What can hang from each mark
T: E P
M: G N
E: A T
P: M T
N: B
G: A M
A: E G W
B: N

Each row was made from one small tree. The marks that hang from a mark follow it in brackets, in alphabetical order. Every link used is in the known rows. Write each row's tree.
Known rows
T{P{M{G}}}: [-2.47 -0.74 -0.41 -0.67 -0.72 -1.39 -1.81  0.66 -3.28 -0.04  0.00 -1.30
  1.29 -1.54 -3.51  2.41  0.40 -0.83 -1.81  0.00  1.83  2.21]
A{E{T} W}: [ 5.52 -0.02 -1.44 -0.02 -4.05  4.30  1.79  0.93 -2.49  2.32  0.37  0.99
 -4.10  2.80 -1.05 -0.35  1.50  0.03 -2.82 -0.31 -4.35 -1.58]
T{E{A} P{M}}: [-5.07 -0.97 -0.31  0.83  1.39  0.99 -0.32 -0.43 -2.05 -3.89  1.73  0.10
  0.97 -4.27 -1.88  3.78  0.06  1.42  0.01  2.51 -2.17  2.61]
B{N}: [-0.82 -0.54 -0.54  1.44 -0.23 -2.05  1.66  0.89 -3.20 -0.14 -0.34  2.16
  2.00  1.56  1.31 -0.22  0.46 -0.51 -3.48  0.31  0.14  0.85]
E{T}: [ 1.60 -1.94 -0.75  0.02  0.30  0.92 -0.29  1.07 -1.05 -0.05 -2.68 -0.03
  1.89  1.35 -0.30  2.28  0.91  0.86  1.25  1.39 -0.61 -1.15]
T{P}: [-2.91 -1.64 -0.39 -0.19 -1.12 -0.20  0.21 -0.79 -1.89 -0.11  0.09  0.97
  0.52 -1.48 -2.16  1.62  0.28  0.75  1.22  0.39 -0.14  1.80]
E{A T{P}}: [-2.07 -3.03 -0.67  0.44 -1.09  2.91 -0.92 -3.06 -1.53 -1.09 -3.53 -0.93
  2.09 -2.05 -1.29  1.70  1.83  3.21  2.50  2.58 -1.90 -0.07]
M{N{B}}: [ 1.19  3.27  0.27 -1.71 -0.63  0.56 -0.16 -0.43 -2.24 -1.79 -1.56  1.33
 -1.91  2.77  0.41 -1.35  0.54 -0.95 -4.04 -0.04 -2.10  0.60]
T{E{A{G}} P{M}}: [-6.42 -2.36 -0.59  1.12  0.50  1.13 -0.02 -0.35 -1.73 -4.39  1.21  0.72
  1.04 -4.61 -2.32  4.43  0.46  1.32  1.20  2.24 -2.23  4.15]
P{M{G{A{W}}} T}: [ 3.92 -2.15 -0.28 -1.14  1.14 -0.96 -1.14  5.33  0.41 -0.71  1.87 -0.53
  1.33  2.78 -3.33  3.98 -0.38 -2.93 -3.84 -1.75  1.57 -1.69]
A{E}: [ 1.38  0.40 -0.59  0.81 -3.38  0.11  1.58 -0.22 -2.91  1.49  0.78 -0.56
 -2.72  1.31 -0.69 -2.05  0.83  0.21 -1.32  0.02 -2.41 -0.41]
M{G N{B}}: [ 2.39  3.81  0.51 -2.52 -1.82 -1.29 -1.50 -0.70 -2.94 -0.77 -2.55  1.35
 -0.89  2.11 -0.66 -0.78  1.29 -2.39 -6.55 -0.39  1.95  0.06]
P{T}: [ 0.88 -2.86 -0.35 -0.19  0.55 -0.57  1.36  2.55  1.24 -1.38  1.09  1.30
  0.40  1.38 -1.35  1.10 -1.58 -0.62  0.73 -0.39 -0.39 -1.35]
A{E{T} G W}: [ 2.98 -2.69 -1.93  0.50 -5.89  4.68  2.32  1.00 -1.93  1.14 -0.74  2.25
 -4.00  2.18 -1.99  1.03  2.15 -0.18 -0.57 -0.83 -4.55  1.53]
T{E{A{W}} P{M}}: [-3.65 -0.53 -0.56  0.40  1.00  2.66 -0.06 -0.17 -1.40 -3.46  2.45  0.86
 -0.35 -3.98 -1.88  3.87  0.08  1.02 -1.17  1.84 -3.02  2.35]
A{E{T} G}: [-0.02 -3.62 -1.48  1.44 -5.06  1.09  1.91  0.62 -3.13  0.25 -2.12  0.60
 -1.06  1.73 -1.86  0.84  2.21  0.62  1.75  0.41 -2.95  2.00]
A{E{T} G{M{N}}}: [-1.73 -3.09 -1.51  1.08 -6.03  2.51  3.12 -0.55 -3.00 -1.06 -3.86  2.14
 -2.63  3.88 -1.75 -0.94  1.82  0.05  0.74  0.45 -1.45  3.19]
E{T{P}}: [-0.43 -3.14 -0.97  0.00 -0.52  0.84 -0.10  0.50 -2.44 -0.12 -2.59  0.58
  2.26  0.23 -1.84  3.32  1.07  1.20  2.07  1.72 -0.60  0.14]
P{M}: [-0.22  0.88 -0.20 -0.06  1.60 -0.47 -1.88  2.30 -1.55 -0.46  0.65 -3.20
  0.47  0.44 -1.25  0.85 -0.45 -1.12 -2.59 -0.50 -0.20  0.94]
A{E{T{P}} W}: [ 4.15 -0.79 -1.64 -0.07 -4.60  4.19  1.87  0.47 -3.33  2.20  0.35  1.41
 -3.90  2.11 -2.23  0.40  1.56  0.33 -2.21 -0.06 -4.36 -0.74]
P{M T{E{A{W}}}}: [ 0.19 -1.64 -0.59  0.08  2.71  1.14  0.22  4.05  0.77 -3.84  3.12 -0.34
  0.09 -0.19 -1.78  3.13 -2.00 -0.91 -2.20  0.42 -2.44 -0.56]
A{E G W}: [ 1.77 -1.32 -1.44  0.44 -6.13  4.16  2.53  0.25 -1.16  1.15  1.10  2.34
 -5.26  1.33 -1.83 -0.61  1.53 -0.70 -1.43 -1.73 -4.15  2.36]
P{M{N}}: [ 0.60  2.43  0.45 -0.74  0.90 -0.14 -1.82  2.10 -2.50 -1.07 -0.37 -3.02
 -1.35  2.23 -2.05  0.32 -0.65 -2.31 -4.10 -0.06 -0.37  1.48]
G{M}: [-3.30 -0.83 -0.87  0.17 -0.72  1.56  1.59 -1.68  1.22 -1.33 -1.26  2.00
 -0.23  1.36  1.14 -2.06 -0.37  0.27  0.14 -0.37  2.37  0.92]
M{N}: [ 1.15  2.13  1.11 -0.91 -0.95  0.54  0.16 -0.16 -1.33 -0.80 -1.49  0.37
 -2.58  2.66 -1.30 -0.63 -0.29 -1.51 -2.30  0.42 -0.26  0.95]

Write each row's tree
[ 2.90 -2.43 -0.04 -0.78  1.56 -2.23 -1.18  5.30  0.08 -0.97  1.36 -0.97
  2.18  2.47 -3.21  4.05 -0.26 -2.71 -3.01 -1.37  2.07 -1.61]
P{M{G{A}} T}
[ 6.08 -0.78 -0.09  0.01 -2.44  2.86  1.80  1.47  0.31  1.84  2.30  2.40
 -2.58  3.75 -0.61  2.02  2.88 -0.10 -1.45 -1.50 -3.30 -2.03]
G{A{E W}}
[ 4.43  1.51  1.93 -1.69 -1.73 -1.03 -0.92  0.44 -0.94  0.38 -2.07  1.70
 -0.76  3.67 -2.29  2.18  2.09 -2.86 -4.16 -0.34  3.43 -0.77]
M{G{A} N}
[-3.70 -5.00 -2.40  1.41 -6.11  2.14  3.13 -0.95 -3.18 -0.65 -3.08  2.42
 -1.07  1.98 -2.15  0.16  2.14  1.12  2.48  0.35 -1.44  3.62]
A{E{T{P}} G{M}}
[ 4.06 -0.50 -1.74 -0.10 -4.08  4.09  1.22  1.26 -3.94  1.99  0.60  0.31
 -3.77  2.21 -2.53  0.74  1.46 -0.09 -3.08 -0.19 -4.47 -0.36]
A{E{T{P{M}}} W}
[-3.37 -1.23 -0.03  1.32  0.50  1.62  1.12 -1.11  1.18 -3.89  0.62  2.07
  0.24 -3.44  0.69  2.22  0.50  1.49  1.70  2.18 -2.13  1.67]
T{E{A{G}}}
[-1.76 -4.30 -1.18  0.17 -3.03  5.73 -0.24 -2.70 -0.31 -1.34 -3.31  1.11
  0.27 -2.05 -1.97  2.69  2.31  2.48  2.48  1.38 -3.11  1.70]
E{A{G W} T{P}}
[-2.42  0.14  0.00 -0.68 -0.53 -0.23 -1.03  0.69 -3.69 -0.83 -0.23 -1.07
 -0.49  0.16 -3.57  1.85 -0.16 -0.85 -1.70  0.36 -0.28  2.89]
T{P{M{N}}}
[ 2.69  0.44 -0.46 -1.71 -1.40  4.67  2.25 -0.38  2.07 -1.65 -0.63  5.84
 -2.39  6.26  1.30  0.41  2.38 -0.69 -3.40 -1.74 -0.81 -0.38]
G{A{W} M{N{B}}}
[-2.87 -1.21 -1.57  0.64 -6.06  1.84  3.20 -1.51 -2.68 -1.52 -2.01  2.64
 -3.56  3.18 -0.61 -2.81  1.65 -0.24 -0.98 -0.76 -1.95  3.76]
A{E G{M{N{B}}}}
[-0.02 -2.43 -0.92 -0.20 -1.68  5.38 -0.65 -2.67 -0.75 -0.51 -2.46  0.25
  0.10 -1.71 -1.36  1.69  1.74  2.61  0.85  1.76 -3.08 -0.38]
E{A{W} T{P}}
[-2.62 -4.09 -0.72  0.83  0.58  1.15  2.73  1.13  2.52 -4.50  1.04  3.37
  0.50 -0.50 -0.46  1.98 -1.31  0.53  1.92  0.92 -0.98  0.16]
P{T{E{A{G{M}}}}}
[-1.43 -3.72 -1.32  0.47 -2.58  6.64  0.39 -2.89  1.53 -1.81 -3.92  1.45
 -0.30 -0.32 -0.03  0.50  1.95  2.10  1.62  0.98 -1.95  0.95]
E{A{G{M} W} T}
[-4.80 -2.36 -0.63  0.72 -1.14  3.34  1.47 -1.81 -0.13 -3.68  1.45  3.81
 -0.63 -4.56 -1.54  3.90  0.82  1.78  1.81  1.94 -2.86  3.20]
T{E{A{G W}} P}
[-3.84 -0.96 -0.64  0.43  1.76 -0.45  0.37  2.06 -2.64 -3.18  2.36  1.19
  1.14 -2.64 -2.21  5.04 -0.34  0.04 -0.30  1.82 -1.29  2.70]
T{E P{M}}
[ 1.47 -3.55 -2.09  0.46 -6.46  4.75  2.44  0.60 -2.87  1.02 -0.76  2.73
 -3.72  1.47 -3.04  1.73  2.35  0.14  0.03 -0.64 -4.59  2.37]
A{E{T{P}} G W}
[-1.56 -3.76 -0.45  0.78  0.93  0.61  2.23  1.70  2.18 -4.11  1.55  2.58
  0.65 -1.03 -0.86  2.68 -1.17  0.42  1.88  1.14 -1.87 -0.32]
P{T{E{A{G}}}}
[ 3.57  0.79 -0.08 -0.61 -0.49 -0.36 -1.92  2.70 -1.79  1.16  1.01 -2.01
 -0.12  1.70 -2.36  2.11  1.54 -2.26 -5.09 -1.36  1.03 -0.43]
P{M{G{A{E W}}}}
[ 1.57 -0.75  0.08  0.17 -3.19  2.32  3.21 -0.69 -0.27 -0.55 -1.00  3.61
 -2.69  6.70 -0.26 -0.60  2.41 -0.42 -1.42 -0.66 -0.01 -0.05]
G{A{E} M{N}}
[ 6.01 -0.67  0.05 -0.80 -2.71  0.55 -0.15  1.12 -0.74  2.33 -0.27  1.70
 -0.16  2.38 -1.68  2.65  3.10 -1.26 -3.10 -0.86  1.65 -2.37]
M{G{A{E{T} W}}}
[-3.45 -4.26 -1.04  0.99 -1.95  4.03  0.07 -3.12  0.72 -2.44 -4.98  0.28
  1.64 -0.77  0.06  0.46  1.91  2.66  3.28  1.85 -0.81  1.24]
E{A{G{M}} T}
[ 1.61  0.07  0.37 -0.98  1.94 -1.89 -0.33  5.35 -1.44 -3.55  1.20  0.08
 -0.06  2.21 -3.64  3.82 -1.99 -3.75 -4.94  0.44  1.36 -0.10]
P{M{G N} T{E}}
[-1.35 -4.33 -1.76  1.30 -5.56  0.97  2.03  0.27 -4.08  0.20 -2.11  1.02
 -0.87  0.96 -2.82  1.59  2.32  0.99  2.38  0.68 -3.02  2.88]
A{E{T{P}} G}
[-7.33 -3.18 -0.69  1.19 -0.80  2.00  1.84 -2.55 -0.23 -4.56  0.28  3.68
  0.63 -4.32 -1.08  3.13  0.71  2.20  2.89  2.49 -1.29  3.83]
T{E{A{G{M}}} P}
[ 0.03 -1.94 -0.66  0.20  3.35 -1.11  0.46  5.67  0.06 -3.73  3.02 -0.18
  1.12  0.79 -2.05  3.83 -2.25 -1.60 -1.69  0.32 -1.25 -0.27]
P{M T{E}}
[-2.90 -1.74 -1.11  1.11 -6.24  1.78  3.26 -1.37 -2.21 -1.13 -1.97  2.22
 -3.88  3.02 -1.37 -2.44  1.17 -0.57 -0.09 -0.55 -1.06  3.97]
A{E G{M{N}}}
[ 0.43 -2.58 -0.32  0.27  1.17  1.74  2.16  1.76  2.34 -3.37  2.44  2.84
 -0.32 -0.70 -0.56  2.32 -1.48  0.16  0.40  0.82 -2.30 -1.47]
P{T{E{A{W}}}}
[-1.85 -0.85 -0.16  0.89  0.11  3.47  1.39 -0.91  1.84 -3.44  1.36  2.82
 -1.21 -3.10  0.58  2.32  0.45  1.11  0.54  1.53 -2.82  1.39]
T{E{A{G W}}}
[-0.73 -1.92 -0.49  0.46  3.07 -0.09  0.07  3.96  0.41 -4.21  2.58 -0.94
  0.98 -0.40 -1.80  3.13 -1.99 -0.65 -1.39  0.94 -1.90 -0.36]
P{M T{E{A}}}
[ 1.58  0.01 -0.58 -0.39 -3.04  2.17  3.02 -0.78 -0.88 -1.18 -1.02  4.31
 -2.25  6.74  1.01 -1.10  3.05  0.02 -2.68 -1.02 -1.29 -0.28]
G{A{E} M{N{B}}}
[ 0.28 -3.32 -0.93  0.29 -2.21  5.79 -0.41 -2.11  1.05 -1.27 -3.31  0.49
 -0.09 -1.01 -0.58  1.57  2.03  2.01  1.62  1.17 -2.96  0.49]
E{A{G W} T}
[-2.19 -2.76 -0.75  0.44 -0.36  2.65 -1.79 -1.77 -2.31 -1.39 -3.19 -2.48
  2.38 -1.84 -1.91  2.14  1.61  2.63  1.24  2.42 -2.02  0.29]
E{A T{P{M}}}
[-1.40 -1.35 -0.21  0.26 -2.49  4.89 -0.15 -3.14  2.07 -1.21 -0.61  0.49
 -2.02 -2.39 -0.25 -0.68  1.15  1.25  0.31 -0.26 -2.53  1.64]
E{A{G W}}
[ 4.45  2.57  1.05 -2.55 -1.48 -1.06 -1.16  0.22 -1.86 -0.57 -2.07  2.57
 -0.03  3.86 -0.66  1.58  2.92 -2.21 -5.85 -0.80  1.56 -1.08]
M{G{A} N{B}}
